Every row comes from one small tree of marks. Brackets hold a mark, then the marks that hang from it, in alphabetical order. Every link used is in the known rows. Which tree was each row made from?
Known rows
{gufu {gogul dakor {paka gamok}}}: [ 0.02 -0.15  0.15  0.05  0.07 -0.02 -0.17 -0.18 -0.16 -0.19  0.09  0.28
  0.36  0.13 -0.06  0.15 -0.08 -0.10 -0.04  0.17]
{gogul {dakor {tume repeg}} dinug gufu {paka gamok}}: [ 0.27 -0.23  0.30  0.19  0.07 -0.02 -0.29 -0.31 -0.17  0.18  0.15  0.30
  0.41  0.21 -0.19  0.12 -0.10 -0.40  0.09  0.09]
{gufu {gogul {dakor {tume {repeg kose}}} dinug paka}}: [ 0.18 -0.16  0.20  0.00  0.12  0.02 -0.18 -0.29 -0.20  0.04  0.17  0.34
  0.16  0.15 -0.12  0.11 -0.07 -0.23  0.03  0.18]
{dinug {gogul dakor gufu {paka gamok}}}: [ 0.22 -0.16  0.07  0.24  0.05  0.02 -0.16 -0.18 -0.20 -0.09  0.03  0.24
  0.58  0.17 -0.06  0.14 -0.10 -0.12  0.11  0.12]
{gamok {paka {gogul dakor gufu}}}: [ 0.13 -0.11  0.25  0.06 -0.01 -0.01 -0.02 -0.13 -0.21 -0.20  0.13  0.27
  0.30  0.13 -0.12  0.15 -0.14 -0.19  0.05  0.09]
{dakor {gogul dinug gufu paka} {tume {repeg kose}}}: [ 0.45 -0.16  0.22 -0.04  0.11  0.04 -0.19 -0.19 -0.18  0.05  0.20  0.27
  0.13  0.21 -0.17  0.08 -0.11 -0.37  0.12  0.11]
{tume {repeg kose}}: [ 0.17 -0.07  0.23 -0.05  0.05  0.05  0.09 -0.12 -0.08  0.03  0.12  0.13
  0.22  0.18  0.02  0.08 -0.08 -0.05  0.12 -0.04]
{dinug {gogul gufu}}: [ 0.24 -0.10  0.05  0.13  0.05  0.06 -0.03 -0.08 -0.16 -0.19  0.05  0.24
  0.36  0.17 -0.03  0.11 -0.11 -0.07  0.10  0.04]
{tume dakor}: [ 0.13 -0.07  0.22 -0.03  0.06  0.06  0.01  0.00 -0.07 -0.18  0.05  0.28
  0.24  0.22 -0.08  0.12 -0.11 -0.06 -0.03 -0.01]
{gogul {dakor {tume repeg}} dinug gufu paka}: [ 0.39 -0.20  0.25  0.18  0.09  0.00 -0.26 -0.26 -0.19  0.16  0.17  0.33
  0.33  0.18 -0.21  0.08 -0.11 -0.42  0.09  0.08]
{gamok {paka {gogul dinug}}}: [-0.02 -0.11  0.25 -0.03 -0.02  0.01  0.06 -0.16 -0.18  0.01  0.14  0.18
  0.11  0.14 -0.06  0.15 -0.14 -0.16  0.03  0.09]
{gufu {gogul dakor}}: [ 0.11 -0.11  0.19  0.01  0.10  0.02 -0.09 -0.16 -0.16 -0.32  0.11  0.36
  0.23  0.14 -0.09  0.12 -0.08 -0.03 -0.03  0.10]
{paka gamok {gogul {dakor {tume {repeg kose}}} dinug gufu}}: [-0.01 -0.22  0.43  0.00  0.04 -0.02 -0.14 -0.32 -0.16  0.05  0.14  0.31
  0.41  0.20 -0.14  0.19 -0.07 -0.33  0.12  0.03]
{repeg kose}: [ 0.13 -0.06  0.12 -0.07  0.04  0.05  0.09 -0.05 -0.10 -0.02  0.10  0.16
  0.26  0.17  0.01  0.06 -0.04 -0.09  0.14 -0.05]
{tume repeg}: [ 0.15 -0.08  0.24  0.02  0.04  0.03  0.06 -0.14 -0.06 -0.07  0.09  0.16
  0.19  0.19 -0.02  0.09 -0.11 -0.04  0.04 -0.02]
{dakor {gogul dinug gufu {paka gamok}} {tume {repeg kose}}}: [ 0.35 -0.18  0.26 -0.02  0.09  0.02 -0.21 -0.23 -0.16  0.07  0.19  0.24
  0.19  0.24 -0.15  0.11 -0.09 -0.35  0.12  0.12]
{tume dakor repeg}: [ 0.17 -0.07  0.33 -0.02  0.07  0.06  0.02 -0.07 -0.05 -0.11  0.07  0.23
  0.21  0.23 -0.07  0.14 -0.13 -0.03 -0.03  0.01]
{gogul gufu}: [ 0.23 -0.10  0.15  0.06  0.03  0.02 -0.05  0.01 -0.11 -0.18  0.10  0.24
  0.32  0.15 -0.07  0.07 -0.10 -0.20  0.06 -0.03]

Write each row's tree
[ 0.17 -0.15  0.28 -0.03  0.14  0.04 -0.13 -0.31 -0.17 -0.06  0.18  0.38
  0.09  0.18 -0.13  0.13 -0.06 -0.14  0.03  0.11] => {gufu {gogul {dakor {tume {repeg kose}}} dinug}}
[ 0.29 -0.22  0.29  0.15  0.07 -0.01 -0.27 -0.30 -0.18  0.24  0.17  0.28
  0.43  0.21 -0.17  0.12 -0.07 -0.41  0.14  0.08] => {gogul {dakor {tume {repeg kose}}} dinug gufu {paka gamok}}
[ 0.07 -0.19  0.25  0.06  0.10 -0.01 -0.22 -0.34 -0.17 -0.01  0.14  0.33
  0.20  0.17 -0.13  0.16 -0.08 -0.20 -0.02  0.18] => {gufu {gogul {dakor {tume repeg}} dinug {paka gamok}}}
[ 0.23 -0.14  0.28 -0.02  0.09  0.03 -0.20  0.00 -0.13 -0.05  0.13  0.27
  0.30  0.21 -0.14  0.16 -0.14 -0.22 -0.03  0.13] => {tume {dakor {gogul dinug gufu {paka gamok}}}}
[ 0.29 -0.13  0.37 -0.07  0.12  0.05 -0.16 -0.05 -0.13  0.11  0.18  0.20
  0.30  0.23 -0.09  0.16 -0.13 -0.20  0.05  0.14] => {tume {dakor {gogul dinug gufu {paka gamok}}} {repeg kose}}
[-0.03 -0.23  0.44  0.05  0.03 -0.03 -0.16 -0.33 -0.15 -0.01  0.12  0.33
  0.39  0.20 -0.16  0.20 -0.09 -0.31  0.06  0.04] => {paka gamok {gogul {dakor {tume repeg}} dinug gufu}}
[ 0.12 -0.12  0.11  0.04  0.08  0.00 -0.14 -0.15 -0.18 -0.21  0.10  0.31
  0.30  0.10 -0.07  0.11 -0.09 -0.12 -0.04  0.17] => {gufu {gogul dakor paka}}
[ 0.39 -0.15  0.07  0.22  0.08  0.05 -0.15 -0.25 -0.20 -0.13  0.05  0.32
  0.44  0.20 -0.12  0.10 -0.11 -0.18  0.12  0.11] => {dinug {gogul {dakor {tume repeg}} gufu paka}}
[ 0.28 -0.17  0.05  0.23  0.05  0.03 -0.18 -0.25 -0.19 -0.15  0.02  0.31
  0.52  0.21 -0.12  0.13 -0.08 -0.18  0.12  0.10] => {dinug {gogul {dakor tume} gufu {paka gamok}}}
[-0.18 -0.16  0.33  0.00  0.00 -0.03 -0.03 -0.24 -0.12 -0.17  0.04  0.25
  0.47  0.17 -0.06  0.19 -0.08 -0.11  0.04  0.02] => {paka gamok {gogul dakor}}
[ 0.24 -0.09  0.18 -0.04  0.05  0.06  0.05 -0.22 -0.07 -0.10  0.09  0.24
  0.12  0.24 -0.08  0.07 -0.06 -0.15  0.12 -0.07] => {dakor {tume {repeg kose}}}
[ 0.05 -0.19  0.20  0.05  0.09 -0.01 -0.22 -0.31 -0.18 -0.04  0.13  0.35
  0.22  0.16 -0.13  0.15 -0.07 -0.22 -0.02  0.17] => {gufu {gogul {dakor tume} dinug {paka gamok}}}
[ 0.27 -0.14  0.38 -0.01  0.11  0.03 -0.19 -0.07 -0.12  0.02  0.15  0.23
  0.26  0.23 -0.12  0.17 -0.16 -0.19 -0.03  0.15] => {tume {dakor {gogul dinug gufu {paka gamok}}} repeg}
[ 0.05 -0.19  0.24  0.14  0.05 -0.03 -0.17 -0.27 -0.15  0.24  0.11  0.20
  0.41  0.17 -0.09  0.13 -0.09 -0.21  0.05  0.09] => {gogul dakor dinug {paka gamok}}
[ 0.22 -0.16  0.20  0.03  0.07  0.00 -0.22 -0.08 -0.16  0.03  0.16  0.19
  0.30  0.17 -0.10  0.12 -0.12 -0.27  0.03  0.14] => {dakor {gogul dinug gufu {paka gamok}}}
[ 0.18 -0.15  0.34  0.06  0.02  0.00 -0.06 -0.26 -0.21 -0.04  0.17  0.30
  0.18  0.17 -0.17  0.16 -0.14 -0.27  0.06  0.10] => {gamok {paka {gogul {dakor {tume repeg}} dinug gufu}}}
[-0.07 -0.16  0.15  0.00  0.06 -0.01 -0.14 -0.16 -0.15  0.05  0.13  0.21
  0.19  0.11 -0.02  0.15 -0.09 -0.17 -0.05  0.18] => {gufu {gogul dinug {paka gamok}}}
[ 0.36 -0.13  0.09  0.19  0.09  0.07 -0.11 -0.22 -0.19 -0.27  0.04  0.39
  0.39  0.23 -0.15  0.11 -0.09 -0.12  0.13  0.04] => {dinug {gogul {dakor tume} gufu}}
[ 0.32 -0.14  0.03  0.22  0.07  0.04 -0.14 -0.15 -0.21 -0.11  0.04  0.27
  0.52  0.15 -0.08  0.10 -0.11 -0.14  0.11  0.12] => {dinug {gogul dakor gufu paka}}
[ 0.15 -0.12  0.27 -0.05  0.09  0.04 -0.14 -0.06 -0.12 -0.03  0.10  0.25
  0.24  0.23 -0.11  0.16 -0.13 -0.14 -0.04  0.13] => {tume {dakor {gogul dinug {paka gamok}}}}
[ 0.15 -0.15  0.29  0.05  0.01  0.00 -0.07 -0.22 -0.22 -0.08  0.16  0.32
  0.19  0.17 -0.18  0.15 -0.13 -0.28  0.06  0.09] => {gamok {paka {gogul {dakor tume} dinug gufu}}}
